Each row comes from the steps of one path. Every step used is in the known rows, and no mark comes twice. Write the path behind each row, first mark first.
Known rows:
noduno-zatov-kunat-pobom-guve-lufup: 0.54,-0.64,-1.44,-0.85,1.75,0.61,-0.39,0.82,-0.75,-2.76,-2.51,-1.14,1.70,-2.44,0.08,1.46,-1.72,-1.11,1.46,0.54,1.22,1.51,1.38,-0.24
nofes-dida-pobom-noduno-zatov-kunat-lufup-guve: -0.34,2.15,-3.30,-0.23,2.19,5.33,0.22,0.59,-0.27,-3.66,2.12,-1.67,1.45,-3.43,-1.37,0.49,-1.44,-0.41,0.19,1.27,2.01,2.38,0.40,0.17
guve-lufup-noduno-zatov-kunat-pobom: 0.43,-0.74,-0.86,-0.07,-0.63,-3.07,-0.22,1.62,-1.15,-3.00,-1.88,-0.52,2.46,-0.24,-2.77,1.16,-2.68,0.26,1.52,-0.19,1.53,1.98,2.57,0.16
lufup-guve: 0.11,0.13,0.01,-0.12,-0.33,1.86,0.15,0.11,-0.39,-0.28,-0.29,0.10,-0.32,-2.16,-2.25,-0.57,0.05,0.43,0.80,-0.59,-0.26,0.17,-0.36,-0.04
zatov-noduno-lufup-guve-pobom-dida: -0.34,0.38,-3.52,-0.76,0.75,2.63,0.52,0.65,-1.21,-1.24,-0.65,-0.19,-0.46,-1.24,-2.60,-1.16,-0.03,0.26,1.79,0.33,0.08,2.69,2.07,-0.99
zatov-kunat-pobom-noduno-lufup-guve: -0.09,-0.28,-0.71,-1.44,2.32,2.19,0.46,0.77,-1.33,-2.17,-1.20,-0.75,-0.37,-2.71,-1.89,-0.81,-1.01,0.76,1.49,-0.41,0.48,1.52,2.17,-0.40
nofes-dida-pobom-noduno: -0.06,2.62,-3.14,-0.31,1.89,3.04,0.77,0.14,0.46,-0.65,1.14,-0.39,-0.80,0.98,2.39,-0.65,0.40,-0.14,-1.37,1.35,0.92,0.96,-1.67,-0.17
nofes-dida-pobom-guve-zatov-kunat: -0.33,2.29,-4.41,-1.35,1.55,5.52,0.13,-0.29,0.75,-1.65,-0.17,-1.69,-1.59,-2.42,1.02,0.44,-1.29,-1.59,-1.58,2.48,1.25,-1.56,-0.67,-1.47
kunat-zatov-noduno-lufup: -0.29,-0.13,-0.35,-1.03,0.33,-2.25,-0.71,0.97,-0.85,-2.59,0.57,-1.88,-1.39,-0.75,-0.82,1.38,-0.11,1.21,1.67,0.20,0.36,1.98,2.40,-0.48
noduno-zatov-kunat-lufup: -0.33,-0.61,-0.16,0.21,0.71,0.40,-0.75,0.32,-0.34,-2.70,1.25,-1.43,2.56,-2.24,-1.53,1.76,-1.84,-0.67,0.73,0.53,1.33,1.28,2.43,0.38
lufup-noduno-zatov-kunat-pobom-dida: 0.26,-0.05,-2.55,-1.10,-0.04,0.32,0.07,1.07,-0.82,-0.95,0.09,-0.50,0.62,-0.18,-1.93,1.05,-1.21,0.60,0.56,1.21,2.36,2.72,2.80,0.49
guve-zatov-kunat-pobom-dida: 0.18,-0.05,-3.29,-1.51,1.95,-1.02,-0.33,0.40,0.18,-0.62,-0.70,-0.98,-0.80,-0.35,0.25,1.08,-1.75,-0.58,-0.91,1.67,1.71,-1.62,1.85,-1.25
nofes-dida-pobom-guve-lufup-noduno-zatov: 0.04,2.20,-3.85,0.13,-0.82,3.14,0.41,0.69,-0.37,-3.04,-1.66,-0.74,1.37,-1.43,-0.24,0.57,-0.88,-0.55,0.97,0.98,1.05,2.62,-1.80,-0.07
noduno-zatov-kunat-pobom-guve: 0.44,-0.51,-0.84,-1.36,2.05,2.31,-0.16,0.66,-0.75,-1.16,-0.48,-0.81,0.29,-1.98,0.53,1.43,-0.48,-0.68,1.11,0.80,1.53,1.66,1.42,0.04
kunat-zatov-noduno-lufup-guve-pobom-dida: -0.29,0.14,-3.49,-1.68,1.62,0.69,-0.28,0.95,-1.11,-2.16,0.48,-0.75,-1.75,-1.70,-2.79,0.51,-0.34,0.85,2.16,0.50,0.51,2.50,1.74,-1.08
noduno-lufup-guve: -0.61,-0.14,0.04,-0.13,-0.41,1.98,0.12,-0.19,-0.79,-1.65,-1.78,-0.17,0.37,-3.11,-2.40,-0.66,-0.15,-0.03,2.38,-0.77,-0.64,0.39,0.25,-0.19
lufup-noduno-zatov-kunat-pobom-guve: 0.57,-0.43,-0.87,-1.39,0.34,1.96,0.17,1.32,-1.35,-1.36,-0.16,-0.61,0.06,-1.62,-1.69,1.01,-0.91,0.81,1.10,0.31,1.68,2.95,1.72,0.14
zatov-kunat-lufup-guve-pobom: -0.07,-0.47,-0.96,-0.30,0.58,1.73,-0.04,0.62,-0.99,-2.24,1.68,0.14,1.23,-2.53,-3.49,-0.86,-2.21,-0.36,0.12,-0.20,0.47,-0.12,1.36,-0.82
lufup-noduno-zatov-kunat-pobom: 0.36,-0.58,-0.22,-0.64,-0.28,-1.36,-0.01,1.45,-1.13,-1.49,0.10,-0.14,1.06,0.14,-2.34,1.12,-1.52,0.68,1.17,0.05,1.85,2.11,2.63,0.47
pobom-kunat-zatov-noduno: 0.18,-0.05,-1.30,-0.89,0.26,0.87,-0.54,0.66,-0.34,-0.75,2.12,-1.61,-2.61,-1.39,-1.39,1.54,-0.57,1.43,-0.32,-0.49,1.44,1.98,1.88,-0.01
lufup-guve-pobom-noduno-zatov: 0.03,-0.42,-1.35,-0.11,4.56,2.43,0.52,0.78,-0.29,-0.51,-0.31,1.16,0.74,-0.76,-2.48,1.06,-0.42,0.17,2.26,-1.15,0.05,2.98,-0.84,0.10
lufup-noduno-zatov: -0.06,-0.24,0.03,0.37,-0.58,-0.38,0.04,0.78,-0.49,-0.79,-0.21,0.20,1.09,0.03,-2.64,1.40,-0.52,0.90,1.65,-0.55,0.61,2.60,0.56,0.73
nofes-dida-pobom-kunat-zatov-noduno-lufup: -0.74,2.17,-3.80,-0.88,-0.31,2.85,-0.25,0.28,-0.29,-2.94,1.43,-1.99,-2.01,-1.48,0.56,0.70,-0.53,-0.23,0.34,0.78,1.98,1.49,1.03,-0.44
nofes-dida: -0.53,0.31,-2.88,-0.14,-0.12,0.84,0.27,-0.38,0.53,0.05,1.16,-0.58,-0.02,-0.73,0.85,-0.21,0.05,-0.54,-0.38,1.40,0.64,0.12,-0.38,-0.09
dida-pobom: 0.33,2.25,0.33,0.22,-0.33,1.00,0.04,0.26,-0.09,-0.88,-0.33,0.49,0.01,1.50,1.31,-0.61,0.24,-0.64,-0.55,0.11,0.30,-0.82,-1.08,-0.13
guve-lufup-noduno-zatov-kunat-pobom-dida: 0.38,-0.27,-3.17,-0.60,-0.33,-1.37,-0.08,1.17,-0.88,-2.50,-1.86,-0.80,1.95,-0.61,-2.37,1.10,-2.44,0.11,0.90,0.93,2.04,2.58,2.78,0.25

Which path is each row?
0.87,-0.22,-1.48,-1.29,-1.16,0.35,0.30,1.34,-1.61,-2.26,-1.69,-0.85,0.00,-1.69,-1.76,-0.69,-2.02,0.96,-0.19,0.15,0.85,1.42,1.51,-0.73 | zatov-kunat-pobom-guve-lufup-noduno
-0.13,-0.38,-0.86,-0.83,0.73,1.36,-0.64,-0.25,0.23,-0.41,1.15,-0.52,-1.86,-1.96,-0.91,1.76,-0.97,0.29,-0.08,-0.76,1.11,0.08,-0.25,0.22 | pobom-kunat-zatov
0.24,-0.22,-1.26,0.09,-0.31,1.33,0.06,0.75,-0.84,-2.26,-2.47,-0.63,1.44,-2.19,-2.43,1.41,-1.15,0.61,1.87,-0.53,0.08,3.30,-0.33,0.16 | pobom-guve-lufup-noduno-zatov
-0.41,-0.54,-0.45,-0.15,1.21,2.01,-0.35,-0.07,0.25,-0.99,-0.20,-0.85,1.24,-1.62,-1.71,1.63,-1.22,-0.86,0.83,0.68,1.01,1.44,2.30,0.66 | noduno-zatov-kunat
0.27,-0.08,-0.66,0.51,-2.06,-2.00,0.14,0.83,-0.69,-1.79,-1.68,-0.15,1.11,-0.06,-2.65,-0.34,-1.63,1.05,0.31,-0.72,-0.21,1.21,0.33,-0.11 | guve-lufup-noduno
-0.19,2.45,-2.62,0.10,-0.49,1.79,0.32,-0.10,0.40,-0.80,0.86,-0.12,-0.10,0.76,2.14,-0.82,0.20,-1.15,-0.95,1.51,0.94,-0.71,-1.52,-0.24 | nofes-dida-pobom
-0.04,2.48,-3.84,-0.86,-0.21,2.79,-0.16,0.60,0.06,-1.56,2.97,-1.71,-2.69,-0.61,0.77,0.70,-0.36,0.31,-1.24,1.04,2.41,1.24,0.41,-0.28 | nofes-dida-pobom-kunat-zatov-noduno
0.00,-0.12,-0.19,-0.19,-2.21,0.14,-0.13,0.88,-1.16,-2.30,2.08,-1.09,0.87,-1.54,-3.39,-0.36,-2.01,1.37,-0.93,0.15,0.98,1.21,2.59,-0.10 | zatov-kunat-lufup-noduno
0.22,1.84,-0.58,-0.58,0.37,2.34,-0.56,0.03,0.18,-1.27,0.83,-0.04,-1.84,-0.54,0.37,1.16,-0.75,-0.28,-0.63,-0.61,1.44,-0.71,-1.36,0.08 | dida-pobom-kunat-zatov
-0.65,-0.14,-1.24,-0.54,3.44,1.51,0.17,0.24,-0.16,-2.00,-2.45,-0.74,-0.66,-3.07,-2.66,0.92,-1.14,0.62,2.15,-1.05,-0.75,0.35,-0.33,-1.10 | pobom-noduno-lufup-guve-zatov
-0.13,-0.21,-0.14,-0.18,-0.50,0.51,-0.39,0.20,-0.51,-2.05,1.77,-1.40,1.15,-1.94,-1.14,-0.01,-1.71,-0.10,-0.88,0.62,0.84,-0.07,2.21,-0.21 | zatov-kunat-lufup
0.57,-0.19,-0.81,-1.31,2.71,0.21,0.34,0.92,-0.54,-0.49,0.63,-0.59,-0.77,0.35,0.48,-0.14,-0.83,0.79,-0.89,0.39,1.20,1.17,1.86,-0.17 | zatov-kunat-pobom-noduno
-0.38,0.08,-0.35,-0.11,-0.52,-0.32,-0.01,0.64,-0.97,-1.68,-0.53,-1.38,-0.04,-0.33,-0.69,-0.29,0.20,0.61,1.40,0.03,-0.10,2.12,2.77,-0.41 | zatov-noduno-lufup
-0.81,-0.23,-0.74,-0.19,1.05,0.31,-0.29,-0.06,-0.25,-2.20,-2.80,-0.50,0.09,-3.30,-2.88,0.77,-1.22,-0.37,2.62,-0.85,-0.67,-1.31,-0.10,-1.18 | noduno-lufup-guve-zatov
-0.07,-0.10,-0.16,-0.27,-0.85,2.33,-0.28,0.30,-0.90,-2.39,1.50,-1.25,0.84,-4.09,-3.42,-0.65,-1.69,0.37,-0.08,0.04,0.57,0.11,1.84,-0.28 | zatov-kunat-lufup-guve
-0.18,-0.26,-0.92,-0.28,-0.83,-1.56,-0.55,0.99,-0.60,-2.78,1.09,-1.45,0.64,-1.68,-3.87,1.03,-3.11,1.06,-0.75,0.10,0.93,-0.49,2.19,-1.07 | guve-zatov-kunat-lufup-noduno
0.26,-0.19,-2.08,-0.99,1.27,2.13,-0.23,1.09,-0.84,-0.90,2.01,-0.09,-2.59,-2.01,-3.78,0.69,-1.07,1.17,0.65,-1.34,1.03,1.88,1.03,-0.65 | lufup-guve-pobom-kunat-zatov-noduno
-0.23,-0.43,-1.72,0.08,1.27,2.64,0.35,-0.27,-0.02,0.64,0.24,1.42,-0.15,-0.01,-0.83,-0.17,-1.13,-0.98,-0.24,-1.16,0.57,0.02,-0.42,-0.23 | guve-pobom-kunat
-0.44,2.09,-3.18,0.86,-1.69,3.14,0.24,0.52,-0.51,-2.85,2.17,-0.47,1.79,-1.40,-0.98,0.72,-1.50,-0.40,0.14,-0.06,2.63,2.04,-0.67,0.55 | nofes-dida-pobom-kunat-lufup-noduno-zatov
0.45,2.35,-0.23,-0.15,2.03,2.19,0.51,0.53,-0.04,-0.65,0.01,0.25,-0.75,1.77,1.56,-0.42,0.34,0.35,-0.97,-0.07,0.27,0.85,-1.31,-0.07 | dida-pobom-noduno
-0.27,-0.36,-0.61,0.79,-1.24,1.31,-0.18,0.58,-0.93,-2.10,1.35,-0.33,1.89,-2.18,-3.19,1.51,-1.72,0.79,1.06,-1.60,1.63,2.73,0.78,0.79 | pobom-kunat-lufup-noduno-zatov
0.89,-0.40,-1.04,-0.35,-0.07,-1.83,0.08,1.68,-1.52,-2.49,-2.45,-0.17,1.53,-0.82,-0.83,1.20,-1.02,0.62,2.19,-0.67,0.87,2.71,-0.29,-0.21 | kunat-pobom-guve-lufup-noduno-zatov
0.19,-0.22,-1.36,-0.38,3.77,0.62,0.65,0.56,-0.02,0.35,0.48,1.11,-0.33,1.81,0.09,-0.10,-0.35,0.27,-0.28,-0.45,-0.18,1.45,-0.69,-0.50 | guve-pobom-noduno
-0.25,2.28,-3.12,0.04,3.09,2.99,0.53,0.25,0.63,-1.24,0.66,-0.43,0.64,0.61,2.06,1.13,0.30,-0.72,0.26,1.27,1.40,2.32,-1.45,0.42 | nofes-dida-pobom-noduno-zatov
-0.24,-0.81,-0.94,0.08,1.72,1.67,-0.31,0.76,-0.86,-2.89,1.15,0.10,2.64,-2.91,-3.87,0.90,-2.30,-0.95,1.71,-0.33,0.96,1.20,1.59,-0.23 | noduno-zatov-kunat-lufup-guve-pobom
-0.17,1.96,-0.91,-0.71,-0.13,2.02,-0.58,0.70,-0.81,-2.97,0.29,-1.44,-1.93,-0.78,-0.24,0.87,-0.59,0.32,0.72,-0.60,1.38,1.40,1.40,-0.32 | dida-pobom-kunat-zatov-noduno-lufup
-0.13,2.04,-4.27,-0.39,-0.77,5.24,0.36,0.46,-0.33,-3.44,-1.38,-1.55,1.16,-2.64,-1.56,0.45,-2.01,-0.79,0.19,1.74,1.55,2.67,0.20,0.03 | nofes-dida-pobom-guve-lufup-noduno-zatov-kunat
-0.16,-0.31,-1.69,-0.01,0.92,4.52,0.55,-0.16,-0.38,0.30,-0.05,1.55,-0.51,-2.15,-3.12,-0.78,-1.12,-0.53,0.57,-1.75,0.36,0.20,-0.78,-0.27 | lufup-guve-pobom-kunat
